Each row was made from one small tree. Brackets hold a mark, then the marks that hang from it, in the order of their numbers. Every link used is in the known rows. Write each row's tree.
Known rows:
(Q_153 (Q_543 Q_47 Q_701 Q_742) Q_704): [-0.07 -0.13 -2.23  1.23 -1.17  0.13  0.03 -2.10 -1.92  0.29 -0.71  0.02
 -0.35  0.34 -0.83  0.20 -2.96  0.30  1.19  0.39  0.33  1.64]
(Q_742 (Q_132 Q_718 (Q_929 Q_575))): [-2.01  1.40  6.53 -1.59  3.10  1.55  0.10  2.33  4.70 -4.38 -2.87 -0.36
  1.80 -2.39  2.45  0.77  5.27  1.91  0.52 -3.21  3.26  0.31]
(Q_543 Q_153 (Q_742 (Q_132 Q_929))): [ 2.88 -0.84  0.17 -1.71  1.09  0.97 -1.23  2.81  2.60 -1.03  1.69  1.75
  1.30 -1.07  0.13 -2.22 -3.57 -4.43 -2.94 -1.30 -0.56 -2.03]
(Q_701 (Q_543 Q_47 (Q_153 Q_704) Q_742)): [ 2.23 -1.37 -5.74 -0.35 -0.40 -0.77 -1.08 -2.81 -1.06  1.55  2.26 -0.98
  0.30  0.03 -2.80 -2.68 -3.11 -0.54  1.31  0.63  0.05  1.29]
(Q_132 Q_742): [-3.30 -0.44  1.07 -0.31 -0.61  0.78  0.30 -1.54 -2.20  5.05  0.64  0.05
  0.70  0.49  3.35  0.12  0.61 -3.22  0.90  1.01  0.52 -0.96]
(Q_132 Q_718): [-2.97 -2.06  2.40 -1.66  1.66 -0.74 -0.50  0.28  3.00 -0.10 -2.46 -2.15
 -0.78 -2.88  1.91 -0.44  3.75 -1.49  1.84  1.03  3.27 -0.44]
(Q_701 (Q_543 Q_47) Q_575): [ 2.28  0.45 -2.75  0.50 -1.12 -2.38  0.64 -0.53 -2.62 -1.43  0.41 -1.58
 -2.41  2.18 -1.78  0.51  2.84  2.54  1.75  2.50 -1.32 -0.07]
(Q_543 Q_47 (Q_701 Q_575) Q_742): [ 2.36 -0.66 -2.23 -0.26 -1.32 -2.14 -2.00  0.35 -1.69 -0.25  0.42  1.53
 -2.44 -0.45 -0.32  0.37 -3.24  2.93  1.86 -0.03 -0.18 -1.18]
(Q_153 Q_543 Q_704): [-2.86  0.26  0.53  1.04 -0.39  1.40  2.50 -0.97 -1.01  2.25 -1.02 -2.14
  0.25  1.44  1.06  1.26  1.95 -1.77  0.25  1.43 -0.45  0.09]
(Q_543 Q_701 Q_742): [ 0.49 -2.03 -0.35 -0.26 -1.70 -0.72 -0.71  0.16  1.60  2.51 -0.19  2.56
 -0.31  0.24  1.23  1.01 -2.34 -2.99  0.10  0.22  0.78 -0.36]
(Q_132 Q_718 Q_742 (Q_929 Q_575 Q_704)): [-7.40  4.63  8.47  0.93  2.76  2.00 -0.37 -0.31  2.00  0.53 -1.08 -1.08
  2.60 -5.43  0.18  0.51  7.04  5.08 -0.62 -3.23  2.04  4.54]
(Q_132 Q_929): [-2.83  0.11  3.41 -0.17 -0.39 -1.34 -0.69  1.14  2.03 -1.46 -1.80 -1.93
 -0.32 -2.13  1.57  0.43  3.72 -2.70  0.48  1.43 -0.44  0.20]
(Q_701 (Q_543 Q_47 Q_742) Q_575): [ 4.71  0.49 -3.08  0.71 -0.56 -2.24  0.15  1.19 -2.88  0.82  2.86  0.78
 -3.41  1.22 -2.67 -0.19  0.57  1.12  0.36  1.92 -0.96 -0.31]
(Q_543 Q_47): [-2.90 -1.58 -2.25 -2.25 -1.61 -0.92 -2.74 -2.38 -1.55 -1.63 -3.26 -1.58
 -0.82  1.02  2.09  0.48  0.69 -0.27  2.45  2.66  0.09 -0.80]
(Q_742 Q_132): [-1.03 -1.14 -0.13 -2.84  0.46  1.48  0.23  0.39  1.11 -0.56 -0.93  0.94
  1.77  3.01  3.72  1.02  1.28 -4.02 -0.98 -0.15  0.77 -3.12]
(Q_132 Q_718 Q_742 Q_929): [-3.55  0.78  6.11  0.31  3.20 -0.91 -0.55  0.81  1.49  0.64  0.31 -2.40
 -0.10 -6.80  1.52 -2.52  3.94 -1.73  1.37 -0.84  2.70  1.64]
(Q_153 Q_543): [-1.35 -1.06  1.00  1.20 -2.02  0.98  2.10  0.38 -1.31 -0.11 -2.93 -0.33
 -1.22  3.56  0.65  2.15  1.83 -3.45 -1.41  4.00 -1.70 -0.30]
(Q_742 (Q_132 (Q_929 Q_704))): [-3.76  2.38  2.41 -1.58  1.33  1.10 -0.51  1.08  2.42 -3.53 -0.44  0.06
  3.45  0.18  1.43  0.42  4.71 -2.44 -4.20 -1.60 -0.95 -0.22]
(Q_701 (Q_543 Q_742)): [ 2.48 -1.10 -1.46  0.52 -0.98 -0.76  1.22  0.59  0.14  3.20  2.06  1.79
 -1.03  2.11 -1.17  0.42  1.33 -4.94 -1.13  2.07  0.07  0.69]
(Q_132 Q_718 Q_742 (Q_929 Q_575)): [-4.49  2.31  8.81  0.73  2.59  0.92  0.03  0.57  1.93  0.91 -1.32 -1.33
  0.60 -5.40  1.70  0.09  4.89  3.55  2.68 -2.29  3.23  2.87]
(Q_701 (Q_543 (Q_153 Q_704) Q_742) Q_575): [ 4.66  0.46 -2.51  1.43  0.81 -0.81  2.15  1.06 -0.08  4.64  5.15 -0.60
 -0.84 -0.40 -3.28 -1.68 -1.62  0.83 -0.24 -0.90 -0.87 -0.55]
(Q_543 Q_47 Q_153): [-1.60 -3.01 -3.95 -2.22 -2.12 -0.38 -3.31 -3.11 -1.01 -2.55 -3.16 -2.25
  0.00  0.92  0.35 -1.32 -3.12  0.47  2.08  2.50 -0.99 -1.03]
(Q_153 Q_704): [-4.40 -0.27 -0.06 -1.23  0.38 -0.04  0.10 -2.02  1.01  3.88 -0.50 -2.76
  1.26 -0.82  3.04  0.39  2.14 -1.20  2.38 -0.43  1.34 -0.95]

Write each row's tree:
[-0.15 -1.54 -2.14 -1.31  0.34  0.98 -0.98 -0.76  1.47  5.04  2.17 -0.52
  0.91 -1.97  0.33 -1.95 -4.11 -2.06  0.27 -0.77  0.48 -1.43]  (Q_543 (Q_153 Q_704) Q_742)
[-4.07  1.95  3.95 -1.90  3.91  0.78 -0.74  1.77  4.57 -4.79 -0.77 -1.01
  3.00 -3.67  0.86 -0.95  6.12 -1.20 -3.47 -2.47  1.82  0.77]  (Q_742 (Q_132 Q_718 (Q_929 Q_704)))
[ 0.85 -0.28 -1.13  1.78 -2.47 -0.82  1.04 -0.60 -3.15 -3.93 -3.22 -0.79
 -2.39  2.96 -1.21  2.13 -0.67  3.10  0.96  2.64 -2.26  0.26]  (Q_153 (Q_543 Q_47 (Q_701 Q_575)))
[ 6.17  1.11 -3.62 -0.48  0.69 -0.95  0.70  2.14 -2.50 -0.79  3.82  2.09
 -1.66  2.75 -1.69 -0.42 -0.05  0.13 -1.28 -0.03 -0.38 -1.53]  (Q_701 (Q_543 Q_47 (Q_742 Q_132)) Q_575)
[ 3.20 -0.24 -1.27  2.15 -2.06 -0.76  0.64  1.07 -3.27 -1.68 -0.74  1.66
 -3.17  2.17 -2.07  1.39 -3.05  1.75 -0.47  2.03 -1.81  0.08]  (Q_153 (Q_543 Q_47 (Q_701 Q_575) Q_742))
[-4.71  3.49  6.37 -1.26  3.35  2.60 -0.40  1.51  4.96 -4.68 -2.39 -0.16
  3.49 -2.26  1.03  1.32  7.02  3.56 -2.27 -3.98  2.29  1.80]  (Q_742 (Q_132 Q_718 (Q_929 Q_575 Q_704)))
[ 4.82  0.55 -0.78  1.51 -0.17 -1.42  2.31  2.81 -0.92  3.58  3.95  1.42
 -2.73  1.35 -2.20  0.67  1.62 -0.86 -1.24  1.28 -0.87 -0.62]  (Q_701 (Q_543 Q_742) Q_575)
[ 3.98 -0.13 -2.88 -1.59  0.17 -0.66 -1.55  1.12 -1.21 -2.01  1.25  2.90
 -0.60  1.22  0.77 -0.03 -3.98  1.77  0.36 -1.95  0.41 -2.74]  (Q_543 Q_47 (Q_701 Q_575) (Q_742 Q_132))
[-7.31  5.33  6.58  1.50 -0.10  2.47 -0.18 -0.78 -0.23  2.03 -0.44  0.27
  3.10 -1.25  1.09  2.25  5.38  3.71 -1.72 -1.96 -1.19  3.54]  (Q_132 Q_742 (Q_929 Q_575 Q_704))
[-6.31  3.47  3.98  0.98  0.55  0.59 -0.49 -0.86 -0.70  1.86  1.29 -0.68
  2.54 -2.64  0.74 -0.22  4.26 -1.39 -2.83 -0.64 -1.55  2.40]  (Q_132 Q_742 (Q_929 Q_704))
[-0.47 -0.80 -1.74 -0.50 -1.74 -2.28 -1.58 -1.82 -1.40 -2.62 -2.38 -1.09
 -1.42  0.65  0.78  1.10 -0.77  4.48  3.51  0.72 -0.44 -0.89]  (Q_543 Q_47 (Q_701 Q_575))
[ 1.60 -1.37  0.22  1.97 -2.26  0.60  1.78  0.95 -0.56  0.81 -1.33  2.75
 -1.13  2.51 -0.71  2.06 -2.02 -3.40 -2.08  2.26 -1.10  0.69]  (Q_153 (Q_543 Q_701 Q_742))
[ 1.32 -1.40 -1.84  1.34 -2.66 -0.13 -0.41 -0.71 -2.49 -2.08 -2.33  1.92
 -1.61  2.52 -1.22  1.16 -3.17 -1.30 -0.52  2.91 -1.08  1.26]  (Q_153 (Q_543 Q_47 Q_701 Q_742))
[-1.21 -0.04  4.14 -2.13  3.62 -0.18 -0.39  2.67  4.51 -4.54 -1.42 -1.30
  1.26 -3.60  2.16 -1.40  4.44 -2.71 -0.48 -1.82  2.85 -0.89]  (Q_742 (Q_132 Q_718 Q_929))
[ 2.29 -0.75 -1.79  0.44  0.17 -0.30  0.11 -0.04  1.55  4.04  2.98  0.04
  0.34 -2.28 -0.98 -1.29 -5.68  2.89  1.10 -2.93 -0.18 -1.37]  (Q_543 (Q_153 Q_704) (Q_701 Q_575) Q_742)
[-0.72  0.99 -1.37  1.90 -0.88 -0.46  1.36 -2.10 -2.83 -1.44 -1.63 -2.49
 -0.95  0.94 -0.63  1.24 -0.45  4.60  2.62  0.11 -1.08  0.60]  (Q_153 (Q_543 Q_47 (Q_701 Q_575)) Q_704)
[-6.64  2.92  5.96  0.36  3.33  0.15 -0.73 -0.04  1.62  0.43  0.74 -1.99
  1.78 -6.75 -0.02 -1.83  5.98 -0.02 -1.85 -1.80  1.81  3.55]  (Q_132 Q_718 Q_742 (Q_929 Q_704))
[ 2.15 -1.65 -0.96 -1.68 -0.08  0.72 -0.31  0.94  1.96  0.77  0.75  4.23
  1.66  2.06  2.34  0.71 -3.04 -3.93 -1.46 -1.74  1.09 -2.05]  (Q_543 Q_701 (Q_742 Q_132))
[ 4.83  0.20  0.48  1.69 -0.28  1.29  3.23  3.21 -1.08 -0.47  0.96  3.74
 -0.87  3.56 -0.45  1.93 -2.27 -1.41 -3.40 -0.35 -1.41 -1.78]  (Q_153 (Q_543 (Q_701 Q_575) (Q_742 Q_132)))
[ 1.18 -2.00 -1.07  0.49 -1.79 -0.78  0.19 -0.99  1.32 -0.49 -1.43 -1.01
  0.00  0.72 -0.15  0.11 -3.46  3.01  1.36 -0.04 -1.63 -1.55]  (Q_543 Q_153 (Q_701 Q_575))
[ 5.01 -2.06 -5.97 -1.33 -0.31  0.33 -1.03 -0.76 -0.99 -1.88  1.75  1.92
  0.84  3.22 -2.20 -2.35 -3.84 -2.90 -1.46  0.81 -0.51 -0.50]  (Q_701 (Q_543 Q_47 Q_153 (Q_742 Q_132)))
[-2.56 -0.39 -1.97  1.26 -1.62  0.04  0.53 -3.87 -1.95 -1.71 -3.13 -2.33
  0.35  1.43  0.20  0.84 -0.76  1.59  2.65  0.89 -0.18  1.74]  (Q_153 (Q_543 Q_47 Q_701) Q_704)
[ 0.99  0.86 -2.50 -0.46  0.93  1.89  0.38  0.12 -2.58 -0.04  1.26  0.85
  0.28  1.93  0.39 -0.22 -2.00 -2.18 -1.14 -0.35  0.48 -0.97]  (Q_153 (Q_543 Q_47 (Q_742 Q_132)) Q_704)
[ 2.26  0.26 -4.63  0.55 -0.04 -1.53  0.48 -2.56 -1.92 -0.19  1.56 -3.72
 -0.53  0.41 -2.82 -1.91 -0.56  4.58  2.73  0.45 -1.28  0.19]  (Q_701 (Q_543 Q_47 (Q_153 Q_704)) Q_575)
[ 3.83 -1.94 -1.50  0.48 -1.20 -0.59 -0.22  1.11  1.19  1.94  1.47  1.64
 -1.00 -0.51 -1.43 -0.67 -5.98  1.53 -0.32 -0.82 -1.39 -1.79]  (Q_543 Q_153 (Q_701 Q_575) Q_742)
[-4.30  2.91  6.75  1.37 -0.37  1.46  0.16 -0.29 -0.30  2.47 -0.94  0.00
  1.06 -1.19  2.61  1.72  3.34  2.17  1.59 -1.07  0.12  1.92]  (Q_132 Q_742 (Q_929 Q_575))
[ 5.04 -2.28 -2.37 -1.02  2.11  0.60  0.95  1.22  2.71 -0.24  2.48  1.73
  0.95  0.42 -2.29 -2.84 -1.40 -3.96 -2.15 -0.68  1.84 -0.12]  (Q_701 (Q_543 Q_153 (Q_742 (Q_132 Q_718))))
[ 2.09  0.34 -2.24  1.29  0.36 -0.82  2.49 -0.93  0.03  2.57  2.76 -3.09
 -0.05  0.68 -2.40 -1.00  0.56  2.40  1.17 -0.21 -1.33 -0.34]  (Q_701 (Q_543 (Q_153 Q_704)) Q_575)
[ 3.77 -1.91 -4.04 -0.46 -1.67 -1.41 -2.74 -0.54 -1.02 -1.17  0.28  0.83
 -1.62 -0.62 -2.07 -1.30 -6.91  3.80  1.49 -0.16 -1.18 -1.28]  (Q_543 Q_47 Q_153 (Q_701 Q_575) Q_742)
[ 0.31 -2.20 -5.11 -1.25 -0.96 -0.46 -3.29 -3.72  0.25  0.62  0.07 -0.52
  1.23 -1.87 -0.71 -2.43 -7.31  1.87  2.98 -1.35  0.70  0.38]  (Q_543 Q_47 (Q_153 Q_704) Q_701 Q_742)
[ 2.55 -0.69 -2.29 -0.70 -0.67  1.73  0.08  1.36 -3.00 -2.31 -0.57  2.62
 -1.07  3.94  0.10  0.65 -2.19 -3.64 -2.81  2.00 -0.94 -1.32]  (Q_153 (Q_543 Q_47 (Q_742 Q_132)))
[ 3.46 -0.14  0.89  2.78 -1.64 -0.08  2.75  2.58 -1.36  1.18  0.30  2.41
 -2.58  2.24 -1.51  2.24 -1.77 -0.17 -2.03  1.48 -1.89 -0.43]  (Q_153 (Q_543 (Q_701 Q_575) Q_742))
